What can hang from each mark
mibis: rometul
mati: tiruli torim vili
ditos: bedek
rudu: rometul
pugiz: zila
tiruli: mati
zila: pugiz vili vozome
makep: bedek
bedek: ditos vado
vili: mati zila
vado: bedek mati
rometul: mibis pugiz rudu

Each row was made from one small tree. The marks that hang from a mark follow it in brackets, in alphabetical order. Every link used is in the known rows. Write each row's tree.
In the rows, 128 means zero.
Known rows
rudu(rometul(mibis pugiz)): [127,156,125,79,115,115,155,130,78,181,103,136,190,140,121,164,134,122,125,115,158,138,121,141,109,140,160,120,160,148,176,140]
ditos(bedek(vado)): [130,160,127,86,124,115,144,111,60,180,124,144,149,122,93,162,126,115,153,168,169,128,113,124,82,120,134,95,137,134,114,139]
ditos(bedek): [123,145,123,86,126,106,141,131,77,175,126,159,153,132,109,163,136,112,151,146,164,131,123,128,86,123,141,99,119,137,129,138]
makep(bedek): [130,150,126,97,149,118,148,121,60,158,129,162,154,157,98,144,129,112,134,152,143,133,119,148,85,139,151,121,131,131,128,154]
mibis(rometul(pugiz(zila(vozome)) rudu)): [120,153,118,69,107,110,143,114,134,114,128,155,200,186,115,146,150,129,138,139,171,129,112,126,75,132,120,106,138,140,147,140]
vili(mati(tiruli torim)): [105,148,119,85,117,108,156,150,83,144,111,141,159,150,95,152,102,128,132,132,156,103,139,147,113,113,150,103,109,157,143,131]
zila(vili vozome): [98,146,121,87,132,125,161,136,106,154,124,117,157,145,119,165,136,117,181,116,159,117,96,144,98,108,138,108,160,153,134,146]
mati(vili): [113,157,120,83,124,101,165,134,97,131,124,136,185,136,110,171,127,119,152,116,140,128,119,136,99,112,159,114,128,158,137,148]
vili(zila): [147,148,122,83,149,104,137,134,76,133,120,148,185,153,99,171,129,113,133,141,151,120,121,140,103,113,150,106,133,134,123,141]
vado(bedek mati(tiruli torim vili)): [74,142,140,84,105,112,145,147,106,129,148,158,196,119,105,156,98,121,184,134,122,121,126,134,129,142,148,152,86,163,134,139]
makep(bedek(ditos vado(mati(vili)))): [102,160,141,96,139,118,156,115,56,158,120,160,205,127,105,168,109,124,172,172,125,140,116,144,99,110,144,136,139,153,98,149]
bedek(vado): [132,165,128,92,134,120,156,105,71,157,124,125,158,139,84,164,128,118,143,162,156,122,113,130,89,115,143,104,146,139,130,146]
vili(zila(pugiz)): [143,156,112,81,170,110,111,133,66,124,115,157,167,155,108,163,124,108,149,150,165,114,119,138,99,134,135,89,132,133,97,140]
tiruli(mati(vili)): [119,156,124,91,120,105,163,142,93,142,123,121,228,121,113,172,123,120,146,108,132,126,134,132,108,107,167,126,128,172,148,141]
pugiz(zila): [111,157,125,85,119,106,170,115,120,144,124,153,190,154,93,173,153,118,128,133,148,129,129,133,83,118,141,119,138,143,130,144]
mibis(rometul(pugiz(zila) rudu)): [122,160,121,70,103,97,136,116,131,95,123,160,203,182,101,148,151,123,120,149,164,131,118,119,80,128,131,99,110,134,154,137]
pugiz(zila(vozome)): [108,151,122,83,122,120,177,112,126,161,128,146,185,157,109,175,151,123,144,123,154,126,122,139,79,122,131,124,162,147,124,147]
bedek(ditos vado(mati)): [110,152,140,101,135,119,146,111,70,171,118,141,198,130,94,181,124,125,170,185,146,125,123,130,99,96,133,116,141,149,125,140]
mibis(rometul(pugiz(zila(vili(mati))))): [67,165,119,64,96,92,140,139,140,132,109,111,206,152,111,193,148,125,139,114,162,116,109,131,100,122,138,99,136,146,149,126]
pugiz(zila(vili(mati) vozome)): [68,157,117,75,109,112,177,138,143,154,113,114,202,145,109,194,149,120,156,96,161,114,107,149,97,105,133,121,166,164,121,137]
bedek(ditos vado): [116,165,133,97,142,119,163,112,68,172,117,150,169,147,101,166,124,121,154,167,144,128,128,135,96,77,138,93,161,144,114,144]
zila(pugiz): [122,159,113,91,155,117,128,125,77,140,119,145,147,150,108,157,132,111,157,150,167,118,121,132,88,138,135,89,131,140,119,146]
mati(tiruli torim vili): [105,151,124,79,110,106,171,144,98,117,119,156,157,141,112,137,97,130,153,119,136,116,130,142,111,111,156,112,108,161,131,141]
mibis(rometul(pugiz rudu)): [135,153,119,78,121,102,118,127,94,101,125,148,177,178,106,139,134,122,134,157,169,126,112,121,89,128,141,88,105,134,167,139]
bedek(ditos vado(mati(torim vili))): [105,158,142,87,121,110,167,140,92,131,109,146,195,128,108,148,94,131,185,156,123,128,118,134,106,101,136,112,101,172,108,139]
rudu(rometul(pugiz)): [120,154,119,82,121,112,149,141,45,162,102,142,197,169,100,162,140,122,133,122,170,127,125,137,104,138,154,111,142,150,165,129]
vado(bedek(ditos) mati(vili)): [69,149,143,92,127,107,147,145,104,158,146,160,228,123,119,192,125,112,194,134,112,141,131,132,125,107,144,141,121,164,125,145]
pugiz(zila(vili(mati))): [71,163,121,76,105,99,171,141,137,138,105,119,206,141,93,195,151,116,139,107,153,116,113,144,102,102,142,114,139,159,127,134]
tiruli(mati(torim vili)): [126,153,128,85,115,105,169,160,104,124,114,127,206,131,112,132,101,122,151,104,121,124,132,134,107,121,161,116,93,178,142,138]
bedek(vado(mati)): [121,153,135,96,128,121,142,107,71,156,125,119,188,122,77,180,129,123,159,180,159,117,108,125,92,132,138,126,125,144,140,143]
mibis(rometul(pugiz(zila))): [106,159,124,74,109,99,139,113,124,138,126,144,190,164,111,171,149,128,128,141,158,130,125,121,81,138,136,102,133,129,152,137]
pugiz(zila(vili(mati(tiruli)) vozome)): [56,152,116,76,100,116,175,128,131,158,115,128,198,141,108,202,143,129,152,104,168,104,120,154,110,93,135,128,181,162,122,132]
rudu(rometul): [110,145,119,90,140,111,163,137,73,155,104,141,186,157,97,161,139,117,143,131,157,117,120,139,102,134,150,126,126,150,152,139]
tiruli(mati(torim)): [138,145,130,95,126,115,157,153,89,143,117,130,186,143,103,126,110,119,142,129,133,119,135,133,101,127,150,110,95,161,149,136]
vili(zila(vozome)): [144,142,118,82,152,117,144,131,79,153,126,143,179,157,115,171,127,117,151,130,158,118,115,146,98,120,140,113,156,138,118,143]

Write each row's tree
[132,153,102,75,169,116,116,144,70,150,109,135,181,155,119,183,119,112,154,129,178,105,117,151,103,134,128,95,153,148,96,136]
vili(mati zila(pugiz vozome))
[88,155,108,76,143,125,140,169,108,131,100,114,139,153,124,141,106,115,192,112,168,100,98,152,103,137,121,83,122,166,104,136]
zila(pugiz vili(mati(torim)) vozome)
[80,141,145,101,139,116,134,137,89,179,148,164,209,135,108,185,134,110,186,159,125,136,134,131,118,112,136,134,122,149,133,143]
vado(bedek(ditos) mati)
[132,163,110,70,159,101,126,144,79,105,110,153,186,143,120,170,115,110,159,126,152,120,116,139,105,128,146,96,129,149,90,142]
mati(vili(zila(pugiz)))
[68,160,108,83,133,114,126,142,82,137,107,126,159,135,109,187,123,117,164,131,180,95,120,147,119,106,142,93,149,156,119,130]
zila(pugiz vili(mati(tiruli)))
[77,146,146,87,122,108,153,164,113,139,139,167,208,133,120,150,102,114,201,130,100,139,128,136,125,118,138,133,84,170,117,143]
vado(bedek(ditos) mati(torim vili))
[143,169,129,70,89,107,158,115,132,123,120,166,208,156,106,156,149,119,102,126,155,151,125,133,90,113,147,109,153,147,154,147]
rometul(mibis pugiz(zila) rudu)
[119,144,116,73,131,111,156,130,81,136,128,154,194,140,127,186,111,129,155,113,154,113,123,151,116,99,152,126,172,153,111,140]
mati(tiruli vili(zila(vozome)))
[97,149,140,103,124,123,145,100,58,174,122,154,193,126,96,190,117,134,163,191,154,115,136,134,111,81,135,123,157,148,125,135]
bedek(ditos vado(mati(tiruli)))
[107,143,134,91,106,119,128,99,50,182,128,149,174,102,87,185,121,130,164,193,178,115,122,123,97,123,133,127,132,137,124,130]
ditos(bedek(vado(mati(tiruli))))
[139,146,119,79,133,111,155,146,86,143,122,126,243,128,129,178,115,120,154,98,138,121,125,143,112,109,155,134,155,169,121,138]
tiruli(mati(vili(zila(vozome))))
[158,162,127,78,105,112,140,127,97,133,122,153,180,151,112,145,133,116,117,134,160,145,118,134,100,114,157,96,144,146,169,148]
rometul(mibis pugiz rudu)
[125,143,118,68,128,112,162,150,92,116,121,161,173,151,128,147,88,132,161,108,142,110,121,154,117,112,147,118,136,159,102,137]
mati(tiruli torim vili(zila(vozome)))
[95,154,112,85,151,131,135,134,100,144,119,126,141,146,129,158,132,112,196,127,174,111,95,142,94,127,125,92,162,152,105,147]
zila(pugiz vili vozome)
[88,139,148,96,135,116,139,156,99,159,141,171,191,144,109,147,113,112,192,155,113,134,131,134,118,122,129,127,87,155,124,141]
vado(bedek(ditos) mati(torim))
[99,138,144,92,126,118,133,148,103,144,146,147,183,136,92,142,115,109,181,151,126,126,118,129,111,164,134,138,72,150,140,143]
vado(bedek mati(torim))
[113,163,126,71,98,110,174,121,115,173,100,149,215,145,116,174,152,124,110,108,154,144,127,140,100,142,152,131,169,148,161,138]
rudu(rometul(mibis pugiz(zila)))
[115,152,143,106,148,127,142,108,43,179,121,165,183,138,94,160,118,122,161,196,138,135,121,142,92,117,134,129,143,139,104,147]
makep(bedek(ditos vado(mati)))
[128,149,139,92,124,122,147,125,83,136,117,127,169,131,77,139,106,125,164,178,148,115,107,128,91,145,132,117,90,151,132,140]
bedek(vado(mati(torim)))
[69,153,104,82,135,127,132,138,86,155,111,122,156,137,124,188,120,123,180,122,187,94,112,153,114,109,130,98,173,160,113,133]
zila(pugiz vili(mati(tiruli)) vozome)
[122,166,136,101,155,126,157,107,42,179,121,173,157,153,102,146,117,117,145,179,135,138,124,146,89,99,139,109,161,133,98,151]
makep(bedek(ditos vado))
[130,156,106,70,163,115,132,138,85,123,117,148,181,147,135,169,113,115,176,116,160,118,110,146,101,132,135,103,153,152,85,145]
mati(vili(zila(pugiz vozome)))
[128,144,139,84,116,117,135,130,75,160,117,145,157,115,87,137,106,122,176,184,160,123,107,122,85,149,125,112,81,144,114,132]
ditos(bedek(vado(mati(torim))))
[55,145,141,93,117,110,145,133,93,161,150,173,225,118,121,197,118,122,189,139,120,131,143,136,137,91,147,149,136,162,125,140]
vado(bedek(ditos) mati(tiruli vili))
[122,150,147,101,146,127,148,125,53,158,114,172,165,148,93,122,96,124,166,191,127,132,118,145,92,129,127,121,106,145,99,145]
makep(bedek(ditos vado(mati(torim))))
[83,153,124,79,114,120,179,124,143,147,122,130,184,150,114,175,153,120,167,108,155,122,103,143,89,109,130,122,168,154,118,145]
pugiz(zila(vili vozome))
[96,155,132,88,106,114,153,101,73,140,127,129,203,106,90,195,111,136,163,164,155,113,119,130,111,114,151,140,139,158,133,139]
bedek(vado(mati(tiruli vili)))
[143,157,116,74,148,105,129,169,84,99,102,143,207,134,123,132,89,114,159,114,133,116,129,138,114,137,146,100,94,168,92,133]
tiruli(mati(torim vili(zila(pugiz))))
[99,161,138,92,125,110,160,120,81,152,118,139,215,119,106,188,116,128,178,160,133,130,119,132,106,91,142,121,137,165,116,142]
bedek(ditos vado(mati(vili)))
[131,159,105,77,165,103,110,149,66,133,104,140,185,151,104,184,120,108,138,138,171,107,125,145,107,129,138,87,128,143,102,133]
vili(mati zila(pugiz))
[108,143,140,73,127,101,133,166,107,109,139,153,221,128,105,156,97,108,181,126,113,126,113,135,128,153,143,144,71,156,112,138]
vado(bedek mati(torim vili(zila)))
[110,165,123,67,90,118,159,132,122,110,118,150,209,179,107,153,158,121,150,109,172,133,102,139,89,103,129,105,163,157,133,137]
rometul(pugiz(zila(vili vozome)) rudu)
[126,139,115,73,132,114,147,153,77,145,110,148,172,158,112,158,93,129,140,121,160,98,129,159,118,113,139,109,133,153,116,127]
vili(mati(tiruli torim) zila(vozome))
[142,149,108,79,173,124,119,130,71,142,119,150,164,159,124,163,122,111,166,140,173,113,113,144,94,138,126,96,157,138,93,143]
vili(zila(pugiz vozome))
[113,140,137,87,104,120,134,119,60,164,121,156,154,109,89,144,99,131,169,191,167,113,120,125,96,136,129,119,96,142,115,126]
ditos(bedek(vado(mati(tiruli torim))))
